Each row was made from one path, in order. Every step used is in the known rows, and no mark comes twice. Write each row's path.
In the rows, zero is written as 128.
Known rows:
Y/P/U: [ 86 182 101 129  92 157 146 151  89 141 151 112 132 121 136 169 131  96
  95 133 140 152 166 169 114 124  99  76 106  84  74 163 142 135 105 100
 112 144 120 113 165 121  90 101 106 114 139  97 103 166 118 126 125 133
  85 117 191 109 116 166 162  95  99 186 142 102  78 126 147  88 138]
P/U: [ 97 164  90 139 116 141 132 129  44 138 152 121 108 116 132 127 153 104
 114 129 109 144 180 139 142 136 108  97 117  70  65 176 144 123 132 109
 135 148 107 145 132 114  66 109  88  91 132 116 108 184 138 124 129 110
  87 128 164 111 145 135 145  99 136 138 131 118 110 122 132  85  82]
S/Y/P/U/J/A/X/B: [ 78 180  98 158  88 120 132 144 100 109 173 128 108  74  85 169 110 116
 106 135 107 147 187 131 133 138 106  90 131  91  76 171 153 113 120 118
  94 141 126 129 145 177  62 148 112 116 164  80 142 159 102 116 119 136
  78  70 165 136 106 165 119 126 137 154 131  86  88 126 179  88 124]
S/N: [ 53 188 119 178 152 130 136 169 106 147 181 149 127  95 139 127 180 136
  90 148  85 163 178 140 128 128 110  99 102 101  80 169 139 138 138 114
 137 153 115 164 133 163  67 134  92 116 135 100 141 157 134 135  98 151
 108 118 168 108 108 197 134  96 125 124 157 124  96 102 164  38 125]
S/Y/X/A/Q: [ 88 150  75 163 145  96 130 128 128 123 175 158 120 112 125 137 134 100
  94 175  98 107 175 132 113 121 105  86  98  89  88 144 139 121 116 136
 137 170 166 107 139 217  72 155  80  94 190  99 102 165 132 126 143 148
  66  78 176 133 110 178 112 117 133 122 160 109  80 166 166  65 156]
P/Y: [ 91 134 137 111 132 133 138 171  99 131 176 142  88 113 133 122 139  98
  67 128  92 140 168 122 135 140  71 107 126 103  71 155 151 113 155 136
 116 145 136 109 140 157  69 117  76  99 122 102 113 153 148 129 118 131
 100 126 134 126 156 124 140  76 142 144 157 110  97 114 149  62 108]
M/Y/X: [134 162 122 131 171 115 117 172 128 151 185 119 120 136 122 139 121 113
 101 169  64 130 169 117 103 141  89 122  59 111 124 206 149 145 107 104
 152 136 124 106 150 154  75  89 101  87 155  93  63 162 129 161 137 178
 143  94 194 110 112 195 121  90 110 139 140  74  96 124 153  75 166]
J/A: [ 84 197 126 117 114 133 167 124  78 131 144 130 154  95 152  98 152 103
 108 170 116 134 172 129 124 145 126 147 106 105 110 152 159  99 127 119
 151 143 153 143 145 154  59 123 127 102 150  75 117 139  94 135 110 143
 133 112 153 140  90 136 165  81 114 146 122  54  82  99 152  90 133]
P/U/J/A/X/Y: [ 98 171 116 138 109 130 154 127  30 141 142 112 122  72 110 143 155 111
 145 129 121 129 171 110 140 159 118 117 131  76  60 202 160  82 140 111
 127 140  88 172 131 130  58 141 123 109 122  89 122 174 118 115 113  94
 103 104 154 120 157 124 122 118 147 143 121 100 140 110 134 123  47]
F/A/X/Y/P/U/J: [ 70 155 146  93  92 173 164 128 108 116 155 124 132  57 139 170 133  97
  96 167 132 115 189 109  87 134 134  96 128 130  73 158 128  95 119 127
 107 175 113 117 126 125  61 122 124 115 124 131 101 180 105 140 130 126
 135  90 159  75 140 168 137 115 151 131 141 113 114 134 125 143 142]
F/C: [ 40 142 133 131 126 153 148 128 128 136 168 132 124 122 130 144 123 102
  97 176 124 100 177 151  64  86 135 110  94 128 105 147 128 107 126 106
 125 151 130 138 120 121 102  99 126  60 122 134  89 190 153 142 115 131
 108 103 174 118 141 161 159  71  96 137 159 128  69 136 144  51 165]
B/K: [ 84 133  81 151 132 148 136 155 114 141 143 129 121 124 164 120 151  98
 106 156 133 156 151 116  91 133 116 110  90  90  98 152 145 121 130 142
 159 153 183 125 129 172  97  93 120 113 129 118 126 192 101  91 122 148
 153 142 179 115 110 164 129 127 111 167 166  56  57 112 159  22 159]
C/F/A/X: [ 83 121 152 120 114 132 138 140 121 139 189 105 173 120 152 141 151  91
  87 217  98 141 212 113 108 115 127  96 107 128 110 164 127 125 113 155
 165 158 173  73 118 106  50 117 111 105 124 145 109 201 143 143 155 139
 126 106 172  64 139 165 129  74 121 102  90  93  86 102 119 109 141]
P/U/J/A/F: [ 96 165 115 153 104 123 145 119  26 144 146 114 140  96 117 140 170 110
 125 133 123 143 177 120 132 166 128 106 135  76  65 190 153  94 141 122
 141 147  87 173 135 123  56 135 115  89 126  99 132 186 111 111 109 107
 104 115 169 112 137 119 141 111 139 143 116  91 125 115 131 102  51]
N/S/Y/X/B/K: [ 86 136  86 151 125 106 149 148 100 130 178  93 110 108 112 116 129 115
 100 172 124 172 165 110  84 126 114 115 140 131  92 165 101 147 125 114
 137 134 132 113 158 169  48 147 105  94 179  88  95 199 138  98 153 177
 124 103 164 110 129 189 131 142 128 143 142 109 106 148 168  55 133]
J/A/X: [ 79 202 134 109 108 138 166 125  78 133 132 121 146  69 137 102 123 121
 103 185 111 110 190 131 135 129 131 148 119 117 110 160 167  97 116 103
 143 150 146 111 129 148  60 126 122 112 161  69 110 141  75 125 116 136
 138 102 150 125  99 161 157 105 114 161 117  69  89  90 146 123 143]
Q/A/F/C: [ 62 131  93 157 157 163 137 107 154 140 150 141 150 137 164 115 159  90
  82 193 135 117 165 167  70 119 133  84  96 106  70 130 143 106 154 159
 122 179 126 118 132 141 107  87  99  57 140 160 118 194 103 159 154 142
 114  93 198  95 116 152 169  73 115 114 188 139  95 176 127  86 151]
Y/P/U/J: [ 81 176 115 143  89 150 156 157  84 151 148 107 138 117 126 193 141  91
 104 124 153 158 164 151 102 136 101  80 112  84  69 174 148 128 108 105
 116 138 104 129 171 127  91 120 121 119 131  91 104 171 115 120 114 121
  82 121 196 116 121 156 152 111 101 187 141  93  86 119 151  86 115]
A/X/B: [ 64 186  92 122 104 165 147 168 116 156 152 106  95  65  92 130 122 120
 108 176  85 130 201 123 127 103 126 118 137 131  60 180 158 144 126  84
 104 131 116  88 116 121  83 120  91 113 151 129 102 186 118 113 147 147
 138  95 144 118 162 185 120 139 133 171 155 129 107  96 147 111 140]
N/S/Y/M: [ 73 151 110 168 128 123 151 144  80 121 187 106  99 113 126 129 111  98
  73 153 112 177 165 112  78 145 104 108 142 134 100 157 112 129 143 114
 144 155 137 107 163 167  47 150  94  92 182  74  83 195 122 103 151 148
 128 110 168 121 120 181 159 121 111 139 154 105  97 164 175  75 119]
M/Y: [111 161 122 137 160 140 119 170 123 136 190 125 100 122 133 135 123 108
 101 146  56 159 176 113 110 161  84 129  73 104 115 194 153 129 142 126
 133 120 128 127 138 143  76  90 107 100 144 110  90 160 123 156 127 158
 149  87 186 127 118 185 128  90 123 137 143  78  95 116 165  81 142]
U/J: [ 70 149 142 159 120 140 174 161  88 167 159 106 141  94 128 184 178  84
 115 145 135 160 173  96  78 151 114 129 117 105  78 170 162 113 130 117
 151 128 117 155 165 144  82 144 136 117 122 110 104 177 129 112  97 114
 111 127 173 149 137 141 130 138 112 164 154  77  92 100 158  56  89]
A/Q: [ 69 172  65 136 108 147 137 119 108 155 126 147 111 102 164 109 121  96
  69 183 114 118 187 154 119 116  99  98 118 101  71 150 114 108 127 109
 137 145 147 133 126 136  98 108  84 107 175 131 111 170  99 103 137 130
 110  98 175 121 124 191 166  95 130 183 161 111  75 134 143 120 124]
U/J/A/Q/W: [ 75 169 114 145  89 127 187 113  81 162 122 116 161  85 138 148 169  86
 127 159 144 140 168 114 102 151 121 135 111  97  82 167 157  80 117 126
 152 145 122 178 164 163  80 153 149 123 147  88 120 149  87 110 100 114
 107 108 167 142 100 145 158 121 123 165 145  53  97 118 161 112  78]
W/Q/A/X/B/K: [ 65 165  60 118  96 158 158 124 145 167  92 148 124 107 158  97 134  85
 127 182 117 140 158 159 120 123 117 105 112  81  68 143 142 115 133 129
 117 167 147 163 118 173 100 105 131 118 152 157 105 166  93 122 160 112
 112  98 178 130 106 188 162 118 115 170 214 114  93 161 145 110 130]
Y/S/N: [ 66 184 123 180 115 111 148 151 110 136 182 121 111 129 118 142 194 137
  80 158 104 133 135 136 109 117  95  82  73 117 100 173 132 150 128  71
 131 172  96 124 143 141  54 137  64 118 134  84 103 165 129 137 105 146
 108 140 176  90  88 175 154 100 103 165 156 109 104 123 139  58 145]
C/F/A/X/Y/M: [ 92 126 145 123 128 136 129 151 128 138 196 113 157 121 147 141 143  88
  89 204  87 137 191 109 103 122 121  88 103 133 100 176 132 116 127 155
 158 169 176  74 115 118  55 114 107 102 121 134 101 209 137 150 162 136
 148  98 170  63 148 163 119  56 117  96 111  99  93 123 118 118 139]
W/Q/A/X/Y/S/N: [ 65 175  87 132 111 146 162 120 136 163 111 158 123  98 154 105 145 104
 114 178 109 118 141 164 123 127  96 100  97  88  73 154 138 110 140 104
 112 182 124 168 123 170  86 115 118 119 148 135  99 142  97 142 146 105
  95  87 180 115  97 198 160  99 115 160 213 141 113 172 142 128 126]
J/U: [ 94 143 142 133 126 151 134 161  61 149 159 116 120  70 103 163 156  87
 134 139 125 113 179 131 108 146 111 142 127  94  81 171 172 110 115 106
 168 130 136 129 167 115  85 130 106 125 122 124 113 172  96 128 128 124
 103 130 163 110 134 130 127 131  95 146 136  68  78  96 162  58 105]
N/S: [ 73 150 116 135 120 143 174 141  72 147 161  85 122 112 146 115 142  97
  94 166 143 179 173 121  78 136 112 129 145 134  94 158 105 140 141 104
 141 122 116 115 166 121  56 132 112  97 160  99  81 190 137 108 142 151
 132 120 165 114 141 178 169 129 115 156 144 118 109 133 152  87 115]
C/F/A/X/B: [ 83 126 136 115 106 134 134 148 132 141 191  98 162 120 136 135 158  96
  97 213  90 156 211 107 112 112 133  94 115 129  94 171 128 133 118 154
 146 148 164  82 110 102  54 122 108 106 121 154 115 211 151 146 157 149
 137  97 165  67 152 163 122  73 127 102  95 100  96  99 120 109 135]
U/J/A/X/Y: [ 78 176 156 138 112 135 182 144  75 154 143 111 146  53 113 159 155 102
 133 159 132 128 174  92 102 158 122 151 123 116  85 184 172  80 134 115
 139 131 115 155 149 158  68 153 154 125 127  77 117 157  92 114  96 113
 135  99 154 145 131 144 120 131 126 160 132  69 113  92 155 112  87]
P/Y/X/A/F: [106 122 126 116 149 111 136 156 118 143 177 148 116 141 128 121 156 104
  74 155  97 100 159 130 123 136  86  84 115 108  67 158 150 124 147 152
 120 177 128  85 135 186  72 132  59  78 138  98  97 171 157 139 141 150
  92 118 152 101 159 132 124  79 136 127 163 130 113 151 132  66 130]
Q/W: [ 72 144  65 142 106 148 171 116 116 168 141 120 138 118 146 132 173  73
 132 135 112 161 155 152 106 112 108 108  73  91  73 132 160 134 100 120
 143 172 143 136 178 150  98 108 121 109 155 121 101 138 121 143 130 130
  71 124 173 115  92 167 167 103 121 137 180 100  78 157 173  76 132]

Which path is each row?
[114 164 125 149 137 123 125 162 124 126 194 112  91 145 116 144 144 118
  93 150  65 144 150 110 100 152  71 110  51 115 131 200 146 138 137  98
 128 138 110 107 142 137  66  99  84 104 137  95  70 164 117 163 127 158
 147 101 190 111  98 177 141  93 113 156 144  74 105 127 147  90 153]
M/Y/S
[ 88 160 102 137 136 145 149 154 116 138 180 128  84 106 117 134 171 105
 112 145 104 121 115 120  96 136  79 107  81 122  72 178 138 119 163  81
  99 138 124 126 143 136  81 112  95 110 114 104 104 168 130 147 126 137
 136  92 149 121 143 148 121  78 131 156 174 132 118 145 134  97 134]
X/Y/S
[ 98 147 136 127 139 137 131 184 100 134 181 147  80 140 128 131 121  88
  54 120  72 139 151 122 125 142  72  90 115 112  76 165 160 112 156 135
 135 187 139  94 145 176  71 115  56  92 128  77  89 167 133 128 131 126
 126 147 142 122 148 120 155  56 115 144 179  93  92 142 151  67 111]
P/Y/M
[132 159 110 135 179 116 130 165 140 144 184 133 122 148 131 140 142 103
 119 167  67 127 164 114  99 150  94 113  55 102 114 198 154 138 123 135
 139 143 126 104 140 174  81 108  97  91 154  97  64 167 138 168 150 169
 133  87 197 114 120 186 116  94 112 120 151  93 111 143 153  85 163]
M/Y/X/A
[ 66 167  88 116 103 157 165 116 128 171  98 151 137 105 169 106 129  82
 109 183 118 127 171 166 120 124 110 111 110  81  80 135 145 109 125 117
 128 173 144 152 128 163  94 108 130 116 158 148  90 147  94 131 152 102
  89  97 184 133  97 190 172 107 108 166 204 121  91 163 143 122 129]
W/Q/A/X
[ 86 165  87 146 160 173 155 144 140 140 134 137 118  99 151 122 133  81
 104 178 118 119 151 141  99 126 107 106  89  99  55 153 174 103 146 131
 118 180 132  92 143 179  97 108  92 116 141 113  88 165  90 149 168 121
 129 100 168 110 133 163 143  99 117 126 204 136 125 161 140 132 136]
Q/A/X/Y/M
[ 79 143  83 160 157 160 138 115 140 144 146 137 153 132 172 107 167  86
  83 186 125 142 167 158  89 140 122  89 103  92  58 132 153 116 158 158
 129 171 134 110 147 149 100  94  91  80 150 151 126 179  92 150 155 145
 117 103 195 101 110 150 165  91 124 124 183 125  97 163 131  91 136]
Q/A/F
[ 65 176 131 126 117 136 141 104  95 129 154 138 161 103 141  93 137 127
  88 192 115  99 180 153 101 133 146 124 120 129 111 153 135  92 145 125
 137 160 139 142 116 130  77 105 129  54 150 101 136 174  84 136 112 158
 147  87 174 107  94 145 170  64 113 139 122  84  75 127 133  89 153]
J/A/F/C
[ 43 134 123 150 134 150 113 122 125 148 174 139 137 120 130 125 130 128
  63 192 106  96 185 167  68 109 138  85 127 140  91 150 113 119 153 116
 127 159 128 121 107 101 106  85 107  31 144 159 127 218 113 131 123 157
 138  84 198  85 132 171 153  74 112 148 152 141  66 154 126  63 165]
A/F/C
[ 79 160  94 141 149 164 159 131 136 141 127 123 136 103 161 122 141  86
  99 189 134 125 175 146 106 117 117 111  97  92  68 139 174 115 126 134
 126 170 131  90 148 164  88 106  96 116 151 124  88 157  95 142 159 121
 105 110 176 112 120 166 158 119 118 137 184 123 111 138 141 118 142]
Q/A/X
[ 93 120 152 122 104 133 142 146 113 140 189 101 168 110 134 165 153  91
 107 192 115 139 197 111 106 129 117  85 110 121  85 186 127 110 119 157
 141 153 148  92 122 106  53 125 126 112 109 136 115 203 143 142 145 127
 121  89 175  60 154 160 113  75 127 105  92 104 106 112 115 126 112]
C/F/A/X/Y/P/U/J
[ 68 166  81 114 114 161 165 120 130 169 100 159 125  94 165 103 132  83
 120 181 112 123 155 163 118 132 104 115 109  82  70 142 145 102 139 117
 115 167 143 162 126 166  99 104 133 114 151 147  95 146  96 134 156 103
  96  83 176 132 110 190 160 100 118 161 209 135 106 170 142 133 124]
W/Q/A/X/Y
[ 85 111 104 123 100 125 141 111 132 146 172 116 176 137 168 125 165  73
  90 207 104 148 197 132 109 112 119  80  94 111  95 151 111 115 110 169
 164 166 177 105 127 115  65 115 113 104 139 154 117 194 142 145 158 137
 105  99 181  62 121 169 151  54 130 101 108  93  81 135 125 120 125]
C/F/A/Q/W
[ 68 163  81 121 108 152 166 114 125 170 104 152 140 123 181 104 148  70
 114 175 121 148 158 165 112 135 106 111 102  72  77 127 141 112 133 128
 132 165 149 174 137 164  95 106 133 111 152 152  95 148 108 141 149 104
  86 102 184 142  91 176 181  91 105 159 208 113  85 168 147 100 119]
W/Q/A
[ 74 169 118 122 138 164 144 163 109 151 153 130  96  51 118 134 108 121
 103 170  95 102 176 126 119 118 101 127 122 126  70 180 156 110 140  86
 108 138 131  95 119 137  87 111 105 113 141 111 101 168 106 119 134 128
 139  78 149 114 162 188 106 118 137 164 157 143 110 113 144 124 143]
A/X/Y
[ 87 188 121 135  82 144 163 148  78 144 143 106 148 112 125 183 143  93
 111 131 155 152 163 149 109 142 108  91 113  85  76 176 151 116 105 108
 117 142 106 138 171 131  82 124 131 120 134  77 108 162 106 122 110 121
  90 116 190 117 111 151 160 106 101 184 133  79  87 115 148  95 116]
Y/P/U/J/A
[ 67 155  80 129 111 151 149 108 133 173 109 160 149 121 177  93 147  83
 100 183 115 141 161 174 106 141 111  98 116  82  74 127 132 115 147 131
 131 174 146 168 131 154  99  97 125  89 159 168 112 163  92 138 153 117
  99  92 196 124  88 179 177  88 110 158 209 124  82 182 137 104 124]
W/Q/A/F
[116 133 143 107 142 109 134 173 105 145 172 135 105 130 123 127 138 102
  68 152  97 112 160 128 129 119  77 102 112 109  80 165 150 128 121 119
 136 162 132  92 149 173  64 118  68  90 135  85  85 154 159 129 129 148
  89 132 143 106 153 135 131  76 129 146 152 109  98 124 140  53 128]
P/Y/X
[ 75 181 154 136 103 138 186 152  88 154 143 109 152  58 114 173 150 101
 127 157 143 128 169 103  96 156 119 141 121 116  85 184 169  85 126 111
 130 134 115 148 158 161  76 152 158 128 129  70 113 153  87 113  94 117
 132  94 164 140 125 153 127 130 116 174 137  64 105  94 156 114 102]
U/J/A/X/Y/P
[108 125  93 111 134 107 151 143 123 148 153 150 112 139 134 118 153  86
  90 148 102 103 151 140 133 120  79  83 100  94  61 156 148 116 129 151
 119 182 132  97 145 199  78 133  64  93 149  96  86 153 152 140 148 134
  63 120 147 103 150 143 141  79 140 128 177 128 114 164 144  89 122]
P/Y/X/A/Q/W
[112 131 127 110 151 109 149 164 114 140 173 144 111 140 129 127 159  94
  86 148 101 108 157 124 128 130  81  91 107 101  71 158 157 124 136 148
 123 171 133  88 142 191  68 135  66  91 136  89  84 161 166 143 138 140
  83 128 146 115 161 128 127  80 133 127 165 122 112 141 140  62 130]
P/Y/X/A
[ 84 142 112 151 131 103 156 140  83 131 181  95 122 107 121 127 122 113
  84 175 129 160 172 117  83 126 108 121 142 132 103 160 103 142 120 102
 146 138 129 104 167 164  42 147 104  88 189  79  79 183 142 110 146 167
 106 101 169 111 123 189 143 134 123 139 134 113 104 150 165  70 130]
N/S/Y/X
[ 77 172 118 131 120 153 152 157 111 143 158 117  85  64 102 139 119 128
  99 173 101  91 158 125 114 112  93 116 108 133  79 183 152 117 137  67
 104 149 119  80 123 132  75 115  91 117 137 101  89 168 103 120 132 128
 135  88 155  98 149 182 114 120 130 177 159 140 118 124 133 131 150]
A/X/Y/S
[ 68 157  32 138  92 148 154  93 114 168 113 143 125 107 163 108 131  80
  96 168 115 126 169 170 120 103  98  89  93  89  62 140 125 112 107 115
 135 168 144 144 149 148 107 108  96 111 184 136 109 151  94 114 139 125
  78  99 178 109 100 198 178  93 136 171 179 112  77 166 158 131 118]
A/Q/W
[ 96 135 143 121 113 115 143 162 102 122 181 125  78 137 114 127 156 108
  59 132  99 123 140 123 130 132  58  91 105 115  86 162 148 123 152 109
 111 166 117  91 145 151  55 124  55 104 119  89  94 155 143 133 117 130
  94 141 138 106 138 117 150  76 129 166 157 104 108 125 130  70 121]
P/Y/S
[ 62 145  81 157 149 157 151 124 129 139 170 151 139 137 161 119 189  94
 108 166 111 130 171 139  93 154 129  80 115 105  61 139 148 118 182 178
 113 161 140 107 119 164  99 137  87  76 151 151 128 207 121 143 144 140
 117  92 187 120 140 151 138 112 126 116 175 143 101 166 133  83 143]
X/A/F
[ 93 176  74 126 104 156 160 132 104 152 142 136 119  78 127 149 142  88
 137 120 129 131 129 150 118 147  84  97  99  91  39 183 138  85 140 111
  86 136 116 168 159 152  99 115 135 122 129  92 131 148 105 139 123 121
 105  66 162 119 133 161 130  76 145 157 165 125 120 161 152 142 101]
X/Y/P/U/J/A/Q/W
[ 86 142  88 172 156  98 121 133 129 122 191 155 127 116 116 139 143 110
  88 175  95 111 175 127 106 130 112  83 102 101  91 143 144 128 127 142
 137 171 161  99 140 210  69 144  83  75 184 105 116 177 131 134 139 159
  76  80 181 122 109 169 107 116 130 114 154 114  76 167 164  48 164]
S/Y/X/A/F
[ 60 163 144 106 106 164 160 130 124 108 170 134 119  63 139 145 147 116
  75 186 108 104 181 112  92 124 130  94 109 146  88 152 119 110 128 118
 112 187 118 109 112 135  46 127  98 117 127 130 104 175 109 151 130 145
 147  94 152  65 124 182 137 103 149 117 144 123 117 135 123 130 162]
F/A/X/Y/S/N
[ 84 158  89 137 159 173 158 136 141 137 135 134 121  89 153 120 143  85
 111 181 126 120 161 139 107 125 107 111  94  96  54 149 173 101 143 133
 108 160 131 102 143 170  97 107  99 116 139 126 101 156  98 147 163 120
 114  90 162 115 138 164 136 107 134 125 192 141 126 146 140 128 133]
Q/A/X/Y
[ 63 153 139  86 107 180 159 126 123 116 160 132 126  56 154 144 131  96
  84 186 113 110 196 111  88 127 135 108 123 143  86 141 127 100 125 128
 117 172 141 105 114 128  60 112 114 108 130 144  99 175 110 146 138 141
 148  87 148  80 136 172 136 107 152 119 144 117 104 132 127 133 163]
F/A/X/Y
[ 80 167 112 129 121 155 145 146 105 139 164 139 121  86 112 155 136 108
 123 133 128 115 139 150  93 146 103  93 113 111  54 189 130  88 158 110
  81 134 107 158 139 131 101 105 140  90 111 104 137 175 116 143 116 132
 128  61 170 111 148 151 121  64 133 148 154 136 115 152 139 112 119]
X/Y/P/U/J/A/F/C
[ 91 209 119 106 105 145 160 130  72 127 136 128 132  60 125 111 113 123
 114 167 118 103 171 141 144 139 116 135 118 110  87 180 160  85 123  98
 112 146 130 120 128 147  63 119 127 115 146  61 119 137  78 129 122 131
 135  83 149 115 116 159 142  92 127 160 120  92 114 104 142 147 131]
J/A/X/Y/P/U
